Every row comes from one small tree of marks. Brackets hold a mark, then the marks that hang from it, in the order of their numbers. Every link used is in the known rows. Which tree was each row made from?
Known rows:
[k_556 [k_58 [k_888 [k_538 k_696]]] k_762]: [ 0.86,  3.82,  1.20,  0.93, -2.03,  0.88,  4.36, -2.55,  2.06,  0.27,
  2.02, -0.42, -1.09,  0.56,  0.26,  0.04, -0.46,  1.28,  0.46,  1.32,
  0.16, -0.06, -1.93,  0.43]
[k_58 k_888]: [-1.54, -1.44, -0.75, -1.95, -0.09, -1.02, -2.11,  0.42,  2.07,  0.99,
 -2.09, -1.03,  0.44,  0.53,  1.57,  0.79,  0.01,  1.73, -3.95, -1.49,
  1.16, -0.45, -0.98,  2.71]
[k_58 [k_556 k_762] k_888]: [-2.14, -1.41, -3.23, -1.48, -0.14, -0.11,  3.64, -1.30,  3.92,  1.52,
  2.67, -0.75, -1.54,  0.60,  0.82,  2.48,  0.35,  2.20, -1.98, -0.91,
  1.64,  0.38, -2.57,  2.48]
[k_58 k_556 k_762 [k_888 [k_538 k_696]]]: [-3.24, -2.47, -1.75, -1.14, -3.51,  1.18, -3.44, -1.15,  4.54, -0.48,
 -5.11, -1.71, -0.68, -0.47,  1.27, -1.72, -0.94,  0.27, -0.10,  1.25,
  1.30,  0.48, -0.53,  1.04]
[k_696 [k_538 k_888]]: [ 0.32, -2.69,  1.75, -1.09,  2.29, -1.25, -6.55, -0.16, -0.56, -1.06,
 -2.78, -1.83,  0.11, -0.23,  0.12, -0.36,  0.25, -1.01,  1.56, -0.32,
 -0.71, -1.38, -1.96,  3.07]
[k_58 k_556 k_762 k_888]: [-3.26, -2.08, -2.91, -2.72, -0.86,  0.03, -2.79, -0.03,  5.20,  1.35,
 -4.02, -0.65, -0.04, -0.56,  1.75,  0.62,  0.29,  1.59, -2.43, -0.65,
  2.04,  0.85,  0.06,  1.64]
[k_538 [k_888 [k_58 k_762]]]: [-2.24, -0.34,  0.18,  1.05,  1.61, -0.02, -6.82, -0.99, -0.11,  1.35,
 -2.26,  2.69,  1.36, -0.36,  1.39,  0.13,  0.72,  0.01, -1.91, -1.11,
  1.40,  0.79,  2.46, -2.00]
[k_696 [k_538 k_556 k_888]]: [ 0.20, -3.12,  0.87, -0.04,  2.20, -1.73, -5.03, -2.28, -2.71, -0.79,
 -3.39, -2.79, -1.63, -0.01, -1.54, -0.83,  0.79, -0.98,  7.29, -0.30,
 -1.37, -1.15, -1.62,  2.73]
[k_888 [k_538 [k_696 [k_762 [k_556 k_58]]]]]: [ 3.89,  4.10,  3.70,  0.89,  0.10,  0.90,  1.86,  3.14, -2.75, -1.37,
  4.95, -1.28,  0.68, -0.62, -0.98, -0.04, -0.57, -1.06, -2.15,  0.99,
 -1.51, -0.52,  1.73,  0.75]
[k_556 [k_762 k_58]]: [ 1.67, -0.69, -0.77,  0.16,  3.59, -0.85,  5.69, -0.32,  0.86,  1.01,
  3.04,  1.68, -0.27, -0.50,  1.38,  3.02,  0.14,  0.91, -4.40, -1.17,
  1.15, -0.29, -1.31,  0.09]
[k_888 [k_538 [k_696 k_762]]]: [ 1.18, -1.54,  1.33, -0.39,  0.20,  0.41, -0.38, -1.82, -0.90, -2.27,
  5.20, -1.72, -0.42,  0.14, -0.55,  0.15, -1.00, -0.44, -4.01, -0.42,
 -0.76, -1.30,  1.73,  3.27]
[k_556 [k_58 k_762]]: [ 2.80,  3.53,  1.27, -0.66,  3.27, -0.44, -2.30, -0.37,  2.02,  1.33,
 -2.92,  1.03,  0.57, -1.59,  1.28,  0.80,  0.81,  1.80, -3.81, -1.47,
  0.55,  1.03,  1.67,  0.78]
[k_888 [k_58 k_556] k_538]: [-0.05, -0.30, -2.13,  1.45, -2.11,  0.54, -2.14, -0.12,  0.92, -1.18,
 -1.07,  2.58, -0.84,  0.68,  1.26, -1.65, -1.01, -0.56, -0.86, -1.06,
 -0.28,  1.51, -1.72, -1.55]
[k_762 [k_556 [k_58 [k_888 [k_538 k_696]]]]]: [ 1.24,  3.77,  2.90,  0.80, -3.12,  0.31, -0.29,  3.99, -0.54, -0.03,
 -3.64, -1.67,  0.72, -0.09,  0.83, -1.83, -0.87, -0.19,  0.55,  1.87,
 -0.40, -0.07, -1.44, -0.33]
[k_762 [k_556 [k_58 [k_888 k_538]]]]: [ 1.00,  4.24,  1.98, -0.14, -3.18, -0.15,  1.18,  5.42, -0.48,  0.30,
 -2.86, -1.15, -0.19, -0.46,  0.79, -0.76, -0.56, -0.09,  0.94,  1.00,
 -0.20,  0.40, -2.53, -0.44]
[k_58 k_556 k_762 [k_888 k_538]]: [-3.38, -2.11, -2.75, -1.95, -3.65,  0.76, -1.88,  0.29,  4.52, -0.45,
 -4.08, -1.12, -1.58, -0.76,  1.32, -0.45, -0.52,  0.23,  0.47,  0.57,
  1.44,  0.95, -1.69,  0.85]
[k_888 k_58 [k_538 [k_556 k_762]]]: [ 0.73,  0.04, -0.69,  3.41, -1.12,  0.17,  6.01, -2.39, -2.84, -0.27,
  3.53,  2.48, -3.26,  0.45, -1.25, -0.11, -0.19, -0.23,  4.84, -0.82,
 -0.68,  1.05, -1.65, -1.58]
[k_888 [k_58 k_556 k_762] [k_538 k_696]]: [-0.85, -0.90, -1.29,  1.85, -1.91,  1.51, -3.64, -1.58,  2.16, -0.94,
 -3.26,  2.35,  0.07, -0.13,  1.35, -2.61, -0.96, -0.83, -0.93,  0.54,
  0.41,  1.56,  0.99, -2.26]
[k_762 [k_58 [k_888 k_538]] k_556]: [-1.63, -0.70,  0.32, -0.38, -3.50, -0.34,  2.62,  6.92, -1.05, -0.25,
 -3.25, -0.58,  0.48, -0.47,  1.60, -0.33, -1.09, -1.49, -0.10,  1.29,
  0.38, -0.28, -3.09, -1.93]
[k_696 [k_538 k_556]]: [ 2.86, -3.18,  0.61, -0.71,  2.03, -1.78, -0.75, -0.81, -1.57, -1.10,
 -3.08, -1.85, -1.20, -0.05, -1.56, -0.97,  0.33, -0.42,  4.60, -0.88,
 -1.70, -0.70, -1.75,  3.15]
[k_58 [k_762 k_556] [k_888 k_538]]: [-1.97, -1.43,  1.41, -0.93, -3.64,  0.21,  0.13,  6.18,  0.41, -0.09,
 -4.32, -1.46, -0.48, -1.69,  1.20, -0.33, -0.74, -0.86,  0.32,  1.10,
  0.89,  0.29, -1.23,  0.50]

Write each row's tree:
[-1.83, -0.74, -1.75, -1.17,  0.61, -0.32,  6.57,  0.09,  2.19,  1.79,
  2.55,  0.98,  0.62,  0.65,  1.24,  2.56,  0.20,  1.10, -3.06, -0.21,
  1.53, -0.26, -1.71, -0.75] -> [k_556 [k_762 [k_58 k_888]]]
[ 1.91, -2.52, -0.17, -1.75,  2.32, -0.86,  4.84, -0.37, -2.84, -1.48,
  4.27, -0.58,  0.51,  0.47, -2.91,  0.90,  0.41, -1.49,  3.31,  0.47,
 -2.23, -1.46,  0.52, -0.34] -> [k_696 [k_538 k_556] [k_762 k_58]]
[ 2.37, -2.99,  0.63, -1.77,  2.01, -0.69,  2.36, -1.21, -2.59, -1.84,
  4.58, -2.13, -0.80,  0.26, -3.46,  0.58,  0.53, -0.65,  3.35, -0.43,
 -2.26, -1.52,  0.74,  3.29] -> [k_696 [k_538 k_556] k_762]
[-1.24, -1.52, -0.85, -0.78,  0.48,  1.00, -3.38, -1.21, -0.83, -1.24,
  5.75,  1.35,  1.55,  1.65, -1.81,  0.06,  0.67, -1.90,  1.80,  0.76,
 -1.14, -0.58,  1.09, -1.31] -> [k_696 [k_538 [k_888 [k_58 k_556]]] k_762]
[ 0.21, -0.77, -1.15,  2.22, -1.96,  0.83, -3.79, -1.63,  0.77, -1.22,
 -1.58,  1.76, -0.07,  1.08,  1.02, -2.85, -1.09, -0.63, -1.42, -0.02,
 -0.25,  0.93, -0.62, -1.49] -> [k_888 [k_58 k_556] [k_538 k_696]]
[-1.74, -2.22, -0.71,  0.56, -2.92, -0.52, -1.18, -2.70, -0.78, -0.79,
 -4.02, -3.03, -1.93,  0.62, -0.73, -2.30, -0.81,  0.41,  4.22,  0.24,
 -0.48, -0.60, -1.15,  1.79] -> [k_58 [k_888 [k_538 k_556 k_696]]]
[-1.15, -1.09, -1.89,  1.69,  3.59, -1.17,  2.91, -3.43, -2.36,  1.54,
  1.79,  0.00, -2.04, -0.06, -0.58,  2.22,  1.13,  0.34,  3.65, -0.52,
  0.86, -0.28, -0.93, -0.70] -> [k_538 [k_556 [k_762 k_58]] k_888]
[-0.32,  3.67,  0.30, -1.88,  0.54, -0.12, -1.31,  0.11,  3.59,  1.93,
 -3.48,  0.38,  1.25, -0.58,  1.15,  0.56,  0.44,  2.13, -2.49, -0.49,
  1.25,  0.62,  1.05, -0.06] -> [k_556 [k_58 k_762 k_888]]
[ 0.71,  4.31,  0.26,  0.22, -2.07,  0.36,  5.73, -0.91,  1.92,  0.41,
  2.80,  0.20, -1.89,  0.14,  0.21,  1.10, -0.34,  1.22,  0.89,  0.58,
  0.19,  0.37, -2.99,  0.22] -> [k_556 [k_58 [k_888 k_538]] k_762]
[ 0.57, -0.01,  2.09,  2.12, -2.03,  0.67, -0.15,  6.07, -1.75, -0.37,
 -2.58,  2.50,  0.21, -1.36,  1.13, -1.08, -0.75, -1.54, -0.55,  0.34,
 -0.06,  1.57,  0.25, -2.66] -> [k_888 [k_58 [k_762 k_556]] k_538]
[ 0.43, -1.90,  2.55, -1.33,  1.93, -0.22,  0.59,  5.51, -3.76, -1.03,
  4.17, -1.08,  2.18, -0.42, -1.28,  1.39,  0.51, -3.12,  1.05,  1.85,
 -1.30, -2.13,  0.09, -0.75] -> [k_696 [k_538 k_888] [k_762 k_58 k_556]]
[ 1.18,  3.45, -0.18,  1.38,  3.52, -1.57, -4.88, -3.91, -2.30,  1.16,
 -2.84, -1.06, -1.49, -0.40, -0.70, -0.04,  1.34,  1.34,  3.82, -1.50,
 -0.21,  0.23,  0.18,  0.81] -> [k_538 [k_556 k_58] k_888]
[ 3.85,  1.83,  1.67, -0.51,  2.30, -0.98,  0.05, -1.11, -0.11,  0.06,
 -4.57, -0.38, -0.59, -1.45, -1.87, -0.93,  0.98,  0.20,  6.19,  0.37,
 -1.76,  0.52,  0.19,  0.39] -> [k_696 [k_538 [k_556 [k_58 k_762]]]]
[ 0.39, -2.64,  1.78, -2.05,  2.40, -0.25, -3.31, -0.55, -1.45, -1.47,
  5.13, -2.13,  0.46,  0.64, -1.81,  1.43,  0.57, -1.31,  0.33,  0.16,
 -1.21, -2.00,  0.81,  3.14] -> [k_696 [k_538 k_888] k_762]
[-3.05, -1.28, -3.92, -2.56, -3.30,  1.04,  3.71,  0.16,  2.18, -1.14,
  4.71, -0.36,  0.04,  0.84, -0.32,  0.81, -0.91, -0.82, -1.46,  1.08,
  0.52, -0.19, -0.85, -1.79] -> [k_696 [k_762 [k_58 k_556 [k_888 k_538]]]]
[-0.19, -0.31,  0.49,  1.30, -1.47,  0.66, -1.78,  0.59,  0.36, -0.60,
 -2.32,  3.23, -0.13, -0.65,  1.23, -1.31, -0.72, -0.82, -1.38, -0.53,
  0.28,  1.42,  0.78, -2.25] -> [k_888 [k_58 k_762] k_538]
[-2.55, -1.68, -2.73, -1.40, -3.57,  0.02, -1.87, -0.07,  3.33, -0.75,
 -2.70, -1.63, -1.71,  0.39,  1.34, -0.94, -1.01,  0.36,  0.05, -0.29,
  0.68,  0.43, -3.28,  1.90] -> [k_58 k_556 [k_888 k_538]]
[-0.18, -0.92,  0.08,  3.28, -1.15,  0.58, -1.76, -2.90, -1.83, -0.56,
 -3.74,  1.53, -0.81, -0.30, -0.78, -3.03, -0.43, -0.77,  3.80,  0.27,
 -0.41,  0.99,  1.92, -2.44] -> [k_888 [k_58 k_762] [k_538 k_556 k_696]]
[ 1.59, -1.29, -1.05,  1.94,  3.62, -0.94,  5.82, -3.62, -1.30,  0.99,
  1.44, -0.03, -0.68,  0.15, -0.32,  1.22,  0.38,  0.98,  0.67, -0.27,
  0.38, -0.62,  0.02,  0.01] -> [k_538 [k_556 [k_762 k_58]] k_696]
[-1.07, -2.62, -1.12, -2.86, -0.66, -0.36,  5.71, -0.11, -1.20, -0.54,
  3.73, -1.44,  1.07,  1.30, -3.05,  0.67,  0.51, -1.18,  4.64,  1.65,
 -1.64, -1.58,  0.21, -1.10] -> [k_696 [k_538 k_556] [k_762 [k_58 k_888]]]
[ 2.95,  3.53,  0.11,  1.39,  0.34, -0.93,  0.18, -2.27, -1.82, -0.83,
 -2.82, -0.67, -2.72, -0.60, -1.02, -1.30, -0.10,  0.46,  4.52, -1.00,
 -1.30,  0.75, -1.60,  0.59] -> [k_888 [k_538 [k_556 k_58]]]
[-1.35, -0.18,  0.87,  1.26,  1.87,  0.84, -4.90, -3.35, -2.17, -0.04,
  6.16,  1.38,  2.41,  1.81, -0.81,  0.40,  0.56, -0.21, -4.28, -0.79,
  0.16, -1.26,  4.55, -0.73] -> [k_538 [k_696 k_762] [k_888 k_58]]
[-3.01, -0.74, -2.19,  0.82,  1.14,  0.62, -7.45, -1.47,  1.55,  1.13,
 -2.72,  2.66,  0.80, -0.12,  1.34, -0.16,  0.69,  0.14, -0.87, -0.80,
  1.59,  1.56,  1.74, -2.22] -> [k_538 [k_888 [k_58 k_556 k_762]]]
[ 0.35,  3.69,  0.98, -1.09, -2.25,  1.31,  1.25, -2.05,  0.74, -1.00,
  4.56, -1.31,  0.84,  1.09, -1.05, -0.16, -0.53,  0.44, -1.60,  1.31,
 -0.84, -0.88,  1.53,  0.41] -> [k_556 [k_58 [k_888 [k_538 [k_696 k_762]]]]]
[ 0.88, -0.03,  1.90,  1.18,  0.71,  0.03, -0.90,  5.93, -1.22,  1.35,
 -2.31,  2.86,  2.02, -1.08,  1.45,  0.05,  0.45, -0.45, -3.52, -0.86,
  0.61,  1.06,  1.91, -2.14] -> [k_888 [k_58 [k_762 k_556]]]
[ 3.84,  4.43,  2.64, -0.70,  2.81, -0.07,  2.60,  4.68, -2.23,  0.45,
  5.61, -0.23,  1.32, -0.73, -0.73,  2.41,  0.62,  0.54, -4.52, -0.70,
 -0.73, -0.28,  2.13,  1.23] -> [k_696 [k_762 [k_556 k_58]]]
[-0.60,  3.22,  1.39, -0.15, -2.67,  0.88, -2.03, -1.15,  2.98,  0.17,
 -4.56, -0.38,  0.51, -0.53,  0.97, -1.71, -0.50,  0.68, -0.07,  1.43,
  0.39,  0.26,  0.69, -0.71] -> [k_556 [k_58 k_762 [k_888 [k_538 k_696]]]]
[-0.38, -0.65, -2.27,  0.20,  0.72,  0.42, -3.15, -0.27,  2.89,  0.96,
 -2.33,  3.61,  1.13, -0.39,  1.55, -0.14,  0.29,  0.63, -3.41, -1.54,
  1.22,  1.80,  1.73, -1.86] -> [k_888 [k_58 k_556 k_762]]
[ 0.35,  3.02, -0.21,  0.25,  0.30, -0.96, -1.03, -3.69,  0.15,  1.63,
 -3.81, -1.66,  0.47,  1.05, -0.82, -1.49,  0.78,  2.08,  2.38, -0.24,
 -0.24, -0.12,  0.89,  0.68] -> [k_538 [k_556 [k_58 k_888]] k_696]
[ 1.30, -0.96, -1.96,  1.02,  3.42, -1.24,  7.25, -2.06, -1.46,  1.18,
  2.37,  0.85, -1.81, -0.35, -0.48,  2.14,  0.58,  1.02,  1.26, -1.13,
  0.36,  0.09, -1.16, -0.18] -> [k_538 [k_556 [k_762 k_58]]]
[-0.29,  2.71,  0.05, -0.03,  0.22, -0.37, -1.25, -3.16,  1.47,  2.15,
 -5.04, -1.17,  0.67, -0.25, -0.62, -1.19,  1.16,  2.13,  2.94,  0.43,
  0.55,  0.50,  2.37, -0.14] -> [k_538 [k_556 [k_58 k_762 k_888]] k_696]
[-0.86, -0.91,  1.78,  0.36,  3.10,  0.02, -1.49,  2.97, -3.69,  0.27,
  4.18, -1.22,  2.79, -0.11, -0.12,  1.51,  0.25, -1.39, -3.84,  0.72,
  0.49, -1.89,  2.86, -0.49] -> [k_538 [k_696 [k_762 k_58 k_556]] k_888]
[-1.49, -1.09,  0.96, -1.49, -0.31,  0.28,  3.64,  4.56, -1.19,  0.67,
  4.08, -1.13,  3.57,  0.63, -0.12,  1.44, -0.03, -0.51, -5.04,  1.28,
  0.45, -1.76,  2.27, -1.05] -> [k_538 [k_696 [k_762 [k_58 k_888] k_556]]]
[ 0.45,  0.11, -2.32,  1.28,  1.31,  0.37,  3.09, -1.44,  1.63,  1.07,
  4.20,  3.62, -0.54,  1.02,  0.78,  1.63,  0.25,  0.98, -2.90, -1.63,
  0.78,  1.32, -0.84, -0.77] -> [k_888 [k_58 [k_556 k_762]]]
[ 1.27,  0.01,  2.73,  1.98, -1.87,  1.44,  1.62,  3.81, -4.00, -1.64,
  5.93,  1.22,  1.48,  0.62, -0.82, -0.68, -1.19, -1.95, -2.72,  0.83,
 -1.13, -0.42,  2.41, -1.70] -> [k_888 k_58 [k_538 [k_696 [k_762 k_556]]]]
